Known rows, with every step that occurs:
S -> L -> A -> E -> J: [  5.8  -5.6  -5.1  -2.8  -5.2 -48.7  -0.2  18.8  16.9  11.0  -4.8 -22.1
 -23.1 -11.0  -2.8 -23.8   0.2 -12.2 -20.5   2.3  44.8 -18.4  -5.2  -1.7
  20.3  11.8 -18.4]
S -> D -> G: [ -2.9  -9.9  -9.3  -0.3  -6.3   9.2   2.4 -13.5   8.4  -0.2  23.2   1.4
   6.1  -4.4  -2.3   0.4  -0.5  -2.4 -16.0 -12.6  -1.4  -5.1  -0.6 -13.6
  17.2   6.1  10.7]
L -> S: [ 0.0  4.8  7.0 -2.9 -5.3  3.7  3.5 -1.4  6.4  1.4 -8.0  4.5  1.5 -0.2
 -5.3  0.6  9.0 11.5  4.0 17.2  9.0  1.0  3.9 -8.4  6.1  6.4 19.8]
A -> L -> S -> D -> G: [  6.6  -7.8  -0.4   2.0  -3.7   9.6  18.2 -10.7   9.5   2.1  14.1 -12.3
   5.2  -8.1 -17.5   1.6   5.1   4.4 -11.0   8.1  22.2 -15.8  -4.7 -10.3
  30.4  19.0  29.9]
D -> G: [ 16.6   4.2  -7.2   0.2  -7.5   3.5   4.3  -6.7  -5.9   5.5  14.8  11.4
  -0.8   6.5 -13.1   8.1   3.9  -2.6  -2.6  -8.3  -6.9 -12.4  -2.7  -1.0
  -4.1   8.4  18.0]
R -> E -> A: [  1.1  -5.1  -5.3  -9.9  -0.9 -11.4  -6.2  12.7   4.9  -9.4   8.3  -7.5
  -3.2   2.7  12.7 -19.8  -6.4   1.4 -13.6   1.3  19.8 -14.5 -15.3  10.4
 -22.1  12.1   3.7]
J -> E -> R -> A -> L -> S -> D: [ -3.8 -28.5  20.5  15.6 -11.1   8.5  29.1   9.2  37.8  11.5  17.0 -63.0
 -18.0 -26.0 -10.5 -17.6   5.1 -14.9 -22.9  34.3  40.4  -9.5 -16.7 -15.9
  31.0  16.5   1.4]
E -> R -> A -> L: [ 15.7 -15.7  19.4  13.6   1.0  -3.3  22.5   8.8  10.9  11.7   2.3 -47.1
 -13.2 -10.6  -7.3 -15.4   1.1 -12.8  -6.9  16.1  16.9 -13.7 -20.4   5.1
 -12.9  11.5  -8.7]
R -> A: [  2.4 -14.7   9.9  11.7  -1.4  -1.9  12.6  -4.3   8.1   8.6   3.6  -8.3
  -1.8 -11.1  -3.0 -17.9   1.9  -7.9  -1.7   4.0   8.4   1.3  -5.4  -2.0
 -12.1   2.0  -3.5]
S -> D: [-20.3 -15.6  -3.0  -0.6   2.5   3.2  -5.0  -4.8  15.0  -5.4   8.5  -9.5
   8.0 -11.4   9.2  -6.5  -5.7   0.7 -12.9  -3.1   6.1   5.3   2.5 -12.2
  21.0  -2.3  -6.5]
D -> S -> J: [ 15.0  19.0  -4.6  -4.9 -18.0 -15.3  -0.1  -3.6   9.0   4.2   7.3 -12.8
   7.8  -1.0   3.0  15.1  -7.8 -18.7 -10.4   7.8  30.1  17.8  -7.8   0.1
  -3.0   7.8  15.1]
L -> A -> E: [  0.6 -19.5   8.7  -2.1   3.2 -18.7   3.1  10.5  12.6   1.5 -13.7  -1.7
 -15.0 -12.7 -10.2 -21.1   7.8  -9.8 -18.7  17.9  20.5  -9.5  -2.1   8.6
   2.7  11.6   3.8]
R -> A -> L: [ 12.5 -20.5  10.1  17.7   7.0  -2.0  27.1  -1.4   3.8  10.1   1.3 -26.8
  -6.3 -13.1 -10.2 -15.7  -0.9 -11.4   0.5   7.3  22.3  -9.3 -12.2  10.4
  -4.0   7.8  -3.8]
L -> S -> D -> G: [ -2.5  -6.3  -0.4  -3.6 -11.4  11.9   5.2 -12.5  12.7   2.3  14.3   8.1
   9.3  -6.7  -9.3   0.6   9.0   7.3 -13.0   5.4   8.2  -6.5   2.1 -22.1
  23.7  15.1  29.3]
L -> A: [  2.2 -19.0  18.0  -5.4   9.9 -17.3   1.2  -2.2  15.8   7.8  -6.1   0.6
 -10.6 -15.5  -2.4 -15.2   6.9  -4.2   2.6  12.5   4.6  -2.6   2.4  -4.5
   0.2   9.6   4.5]
E -> J -> S: [ 11.7  10.8   7.6  -0.2 -19.3 -17.2 -11.5   7.0   6.3   9.4   2.9 -13.5
 -22.1  -6.1  -3.6   6.3 -11.3 -21.1  -1.0  -9.7  10.3  10.4  13.3   3.8
   4.5   0.6   9.0]
S -> J -> E -> A: [  7.0   3.4  -7.7 -16.1 -11.7 -17.9  -1.7  20.1  26.8   7.9  21.7 -29.4
 -23.5  -3.6  18.2   7.6  -4.3 -19.2 -16.0  -1.3  26.1   3.7 -12.1  12.7
  14.2  13.4  -0.4]
S -> L -> A: [ -2.1 -16.7   1.3  -3.3  15.6 -22.8  10.8  -0.2  17.5   2.2   1.8 -11.2
 -10.3 -13.2  -0.1 -15.7   9.8   1.9   7.4   8.7  17.7 -14.9  -6.8 -16.5
  15.3  -0.7 -20.7]
S -> J -> E -> R -> A -> L: [ 18.7  -8.7   9.0   2.2 -13.7 -13.2  24.5  21.3  29.0  13.4  20.4 -67.6
 -23.6 -19.1   3.0  -1.2   1.0 -37.2 -14.7  17.0  42.4  -9.5 -19.3  12.4
  14.5  20.1  -7.1]
A -> L -> S -> J: [  9.3  13.7   3.5 -13.5  -4.2 -12.4  15.7   8.9  11.4   3.9  -6.1 -21.2
   2.0 -10.3  -0.4  10.8   5.8  -5.7   5.4  18.8  42.6  -2.6  -0.8  11.0
  22.6  20.7  21.7]
L -> S -> J -> E -> R -> A: [  9.6  -1.5  16.1  -4.9 -26.4  -6.5  13.4  17.6  37.1  15.7  14.5 -39.1
 -14.9 -15.9   3.1  -2.0  14.0 -21.5 -10.5  33.9  38.7   3.0  -9.3  -8.3
  15.4  22.7  10.6]
R -> A -> E -> J -> S: [ 14.3  -5.0  10.0  14.0 -25.3 -19.4   3.9  12.0  12.3  12.4  -0.7 -22.8
 -27.2 -13.8 -12.3 -15.1  -9.1 -35.9 -23.0  -4.1  34.8   3.7   1.9  15.7
  -3.6   5.1   4.5]

Rows:
[  4.7 -19.6   9.3  -3.7  -1.9 -14.7  13.2  22.3  27.2  -5.0  -4.2 -36.2
 -34.1 -15.7  -3.1 -13.9  16.9 -22.3 -13.9  24.9  32.6 -18.9 -15.3  -9.8
  10.7   1.2 -19.4]
J -> S -> L -> A -> E -> R
[  9.2 -11.7  -5.5  10.4  -4.0 -24.7  16.5   0.5  13.7  -0.5  -1.9 -17.7
 -11.3  -6.6 -16.2 -18.7   3.8 -12.0 -23.5  23.1  47.0 -12.0 -21.6 -10.5
   4.8   3.7  -8.6]
D -> S -> L -> A -> E
[-15.8 -15.9   2.7   0.1  -2.2  13.5   0.9  -3.1  19.3 -10.1   9.2 -14.0
  -5.5 -19.3   6.9   0.8  -3.2 -13.9  -6.4  -1.2   8.9  14.7   8.7 -11.1
  21.1 -10.3  -0.1]
J -> S -> D
[  7.8   6.5   2.3 -21.7 -18.4 -14.4   0.6  19.2  32.2   8.5  13.0 -23.0
 -20.2  -5.5  11.8   7.3   3.9  -8.0 -12.5  17.8  36.6   4.5  -8.5   2.8
  23.2  23.3  16.5]
L -> S -> J -> E -> A
[  1.1 -21.8   7.7  -2.1  10.6 -12.1  13.9  -0.5  22.1  -2.0   3.9 -15.8
 -23.0 -21.1  -2.2  -9.0  12.8 -14.7  12.4  13.0  19.7  -8.8  -2.2 -14.3
  14.1  -8.9 -14.9]
J -> S -> L -> A
[ -9.1 -17.9   1.5  -7.1   1.9  -6.4   9.2  12.3  21.7 -11.5   4.8 -31.1
   1.0 -13.0   9.1 -26.1  -5.8   8.1 -21.8  19.4  52.3 -18.0 -18.4   1.7
  12.0  21.3  15.3]
R -> E -> A -> L -> S -> D
[  8.3  11.6 -13.6   2.0 -20.7 -22.2   2.1  17.3   6.9  -1.3   1.8 -25.6
 -27.0  -1.7  -4.3  -1.3  -5.3 -24.7 -15.4  -9.4  41.8  -8.3  -1.1   5.7
  21.6  -5.8 -18.5]
A -> E -> J -> S -> L
[ -2.6 -17.7  -7.6   0.1   8.8 -22.2  13.6  11.8  15.3  -4.6  -5.8 -11.8
 -15.8 -10.5  -4.0 -22.1  10.8  -5.5 -14.5  14.3  34.0 -20.5 -13.0  -2.7
  17.1   2.5 -22.9]
S -> L -> A -> E
[ 18.8  16.5  -1.3  -2.5 -31.9  -9.9   0.8  11.2  25.0   8.4  22.9 -41.7
 -12.9  -2.4   1.8  19.7  -3.1 -30.1 -24.2  24.0  32.8  12.6 -16.9  -6.6
   4.8  12.5   8.3]
D -> S -> J -> E -> R
[ -6.4 -18.7  10.2  -2.2   7.3  -3.3  11.2   4.9  24.5   3.0  -0.4 -33.4
  -8.1 -12.0   7.1 -12.2  -3.7   9.9 -15.1  13.4  33.4  -5.5 -17.4  -4.9
  22.4  17.0  12.3]
E -> A -> L -> S -> D
[  9.7   1.4   8.5   4.2   2.0   1.5  17.5   1.6   3.2   2.2  -9.0 -15.3
  -2.6  -4.5 -14.5   1.0   7.4   5.8   4.4  20.1  24.1 -10.3  -3.1   3.7
  15.2  12.6  19.0]
A -> L -> S
[-11.1 -12.7   6.3   2.2   1.9   4.8  16.1  -2.2  15.9  -2.1  -3.0 -23.4
   6.2 -15.8  -5.4  -6.7   1.5   6.9  -7.3  16.7  30.3  -5.2  -2.9  -8.9
  34.2   9.7  12.4]
A -> L -> S -> D
[ 13.6  -7.1   6.4   1.8  -5.5  -1.5  20.1  12.9  20.2   9.2   5.9 -37.1
 -30.0  -2.9 -10.9  -1.3   0.3  -1.5 -11.5  20.5  34.8 -15.1 -21.4   7.2
  18.0  16.9  17.3]
J -> E -> A -> L -> S
[  9.9  -0.1  -2.1  -0.1 -23.1  -7.4 -10.3  -3.9  14.5  11.3  26.3 -10.8
 -16.2 -13.0  -6.3   9.6 -11.5 -22.3 -17.7 -21.0   8.7   4.7  13.1  -9.1
  24.2   9.0  21.8]
E -> J -> S -> D -> G
[ -4.4 -21.0   2.4   3.6  -3.9   1.8  17.3   8.5  32.9   5.6  14.4 -47.0
 -23.2 -14.4  -1.1  -8.0  -2.5  -3.0 -25.5  17.9  40.2  -9.2 -18.5  -3.2
  39.0  15.1  11.4]
J -> E -> A -> L -> S -> D
[ 17.1   0.7  -8.0 -10.7  -6.0 -19.7  11.9  20.9  24.1   7.2  19.7 -50.1
 -27.6  -6.7  12.1   8.6  -6.0 -24.1 -15.0   1.0  42.1  -7.6 -18.4  25.5
  22.2  18.2  -1.7]
S -> J -> E -> A -> L
[  3.5 -17.9  16.0  -5.8  -1.5 -18.3   0.5  21.2  20.4   3.3 -12.7 -19.9
 -23.2  -9.7  -6.2 -19.6  10.3 -10.6 -24.0  25.7  15.0 -13.1 -10.1   0.7
  -5.3  17.7  -0.7]
L -> A -> E -> R
[  7.1 -16.9  14.0  11.6 -15.8   4.2  13.5  10.8  22.5  14.8  18.0 -38.8
 -21.8 -10.3  -6.0 -11.5   5.1 -20.7 -14.5  17.5  11.9  -5.8 -15.6  -6.5
  -2.1   5.9  -9.1]
J -> E -> R -> A
[ 12.6 -16.5  -3.1   2.0 -10.9   5.7  22.3   2.3  26.8   9.4  29.8 -34.0
 -22.8  -8.0 -12.1  -0.9   0.6  -3.9 -27.7   8.3  30.9 -20.4 -21.5  -5.1
  36.1  23.6  27.3]
J -> E -> A -> L -> S -> D -> G
[  6.4  10.0  -1.5 -15.3 -19.0  -7.4  -2.2  23.3  25.4   4.1  18.5 -37.2
 -17.2  -5.5  13.5  12.0   4.9 -25.3 -15.4  12.4  19.7   1.7  -7.5   0.2
  19.1  10.9  -4.5]
S -> J -> E -> R
[  0.7  16.7   3.5 -18.6 -11.7  -9.7   1.3   6.1  15.2   1.6  -4.7  -1.9
   7.3  -7.1   7.6   8.2   9.8  -0.5   3.8  15.2  28.4   8.9   6.3  -2.0
  16.7  17.6  20.9]
L -> S -> J
[ 16.8 -18.1  14.2  18.3  -7.9   2.0  26.8  13.7  18.9  14.4  17.1 -58.0
 -27.4 -12.9 -12.9 -12.0   1.8 -24.4 -13.8  20.0  23.8 -16.8 -20.9   4.8
   2.2   9.5 -10.3]
J -> E -> R -> A -> L
[  1.7 -15.6   1.6  13.1  -7.2  -3.7  14.6   6.0   5.0   3.9  -4.6  -8.4
  -5.7  -5.4  -8.4 -23.4   2.3 -15.8 -20.6   5.8  23.7  -6.7 -10.0  11.3
  -8.4   3.2  -5.8]
R -> A -> E
[  8.8  -8.7   9.4  -2.8 -10.3 -43.5 -10.8  17.2  17.1  15.4 -12.7 -11.7
 -25.2 -12.0  -9.8 -20.1  -3.2 -16.9 -25.9   4.9  29.3  -5.8   7.0  11.2
   4.6  21.3   6.6]
L -> A -> E -> J
[  8.5  10.3  -6.1   0.1 -20.5 -27.6 -12.0  17.9  -1.1   9.1  -8.5  -9.5
 -13.2   2.5  -4.4  -7.3 -11.2 -14.2 -26.9  -8.9  26.0  -3.3   2.8  14.9
   7.9  12.5   2.2]
A -> E -> J
[  1.5 -11.3  -3.1   1.9  -9.9  17.6   4.7 -12.6  12.2  -4.1  25.7  -2.2
  -6.6 -11.5  -5.9   8.7   0.1 -15.1 -13.8 -11.3   0.9   1.0   5.7 -10.5
  19.6  -0.3  18.2]
J -> S -> D -> G
[ 10.3  -9.1  -5.2  -3.3   6.0 -14.1   9.3  17.0   2.1  -8.0   7.2 -29.4
 -10.3  -0.3   5.7 -18.7  -7.2  -1.8 -13.6   4.6  34.1 -25.1 -23.7  22.6
 -16.2  15.1   3.7]
R -> E -> A -> L
[  8.6  13.6  -6.7  -0.8 -15.1 -21.5  -1.0   7.6   9.3   4.6   9.2 -25.0
 -22.6  -3.8   1.8   5.4  -6.5 -16.5   4.0 -14.4  24.2  -3.3   1.9  -7.0
  20.2  -7.8 -16.9]
E -> J -> S -> L
[ 13.3  -8.4   1.9   1.8  10.2  -9.8  10.5   8.7   5.2   6.6   1.0 -31.6
 -17.5  -0.4   3.0  -3.6  -7.2   1.2  -7.2  -0.1  18.4 -12.9 -21.2  16.6
  -4.9  11.8   1.0]
E -> A -> L
[ 11.9  10.3   0.4  -8.1 -12.9  -7.7  21.3  13.7  19.2   3.5   9.2 -32.3
 -12.8 -11.8  -6.2  15.6   9.3 -17.4  -3.3  23.6  48.6  -6.3  -1.9  11.7
  39.7  18.8  16.3]
A -> L -> S -> J -> E
[ 31.3  -0.7  10.1  15.2 -25.3 -14.9  25.7   9.1  28.0  19.5  25.3 -71.2
 -19.2 -13.9 -11.0   4.1  -6.7 -41.9 -25.4  27.1  54.3   1.7 -29.9   6.1
   1.3  20.2   3.9]
D -> S -> J -> E -> R -> A -> L
[ 11.6   8.1  -1.0   2.8 -24.7 -16.7  -9.0  16.4   5.2   3.9  -5.8 -13.2
 -27.2  -4.3  -8.5   1.6  -9.4 -27.2 -20.6  -6.8  27.2   5.2   9.0  17.2
   8.8   2.8   7.2]
A -> E -> J -> S
[  9.9  -5.8   8.5  -3.2 -19.1 -11.4   9.2  17.6  30.8  14.3  21.5 -46.2
 -18.0 -16.2   9.7  -2.0   4.4 -31.9 -14.5  15.6  28.4   3.4 -13.3  -0.8
   7.4  15.6  -8.8]
S -> J -> E -> R -> A
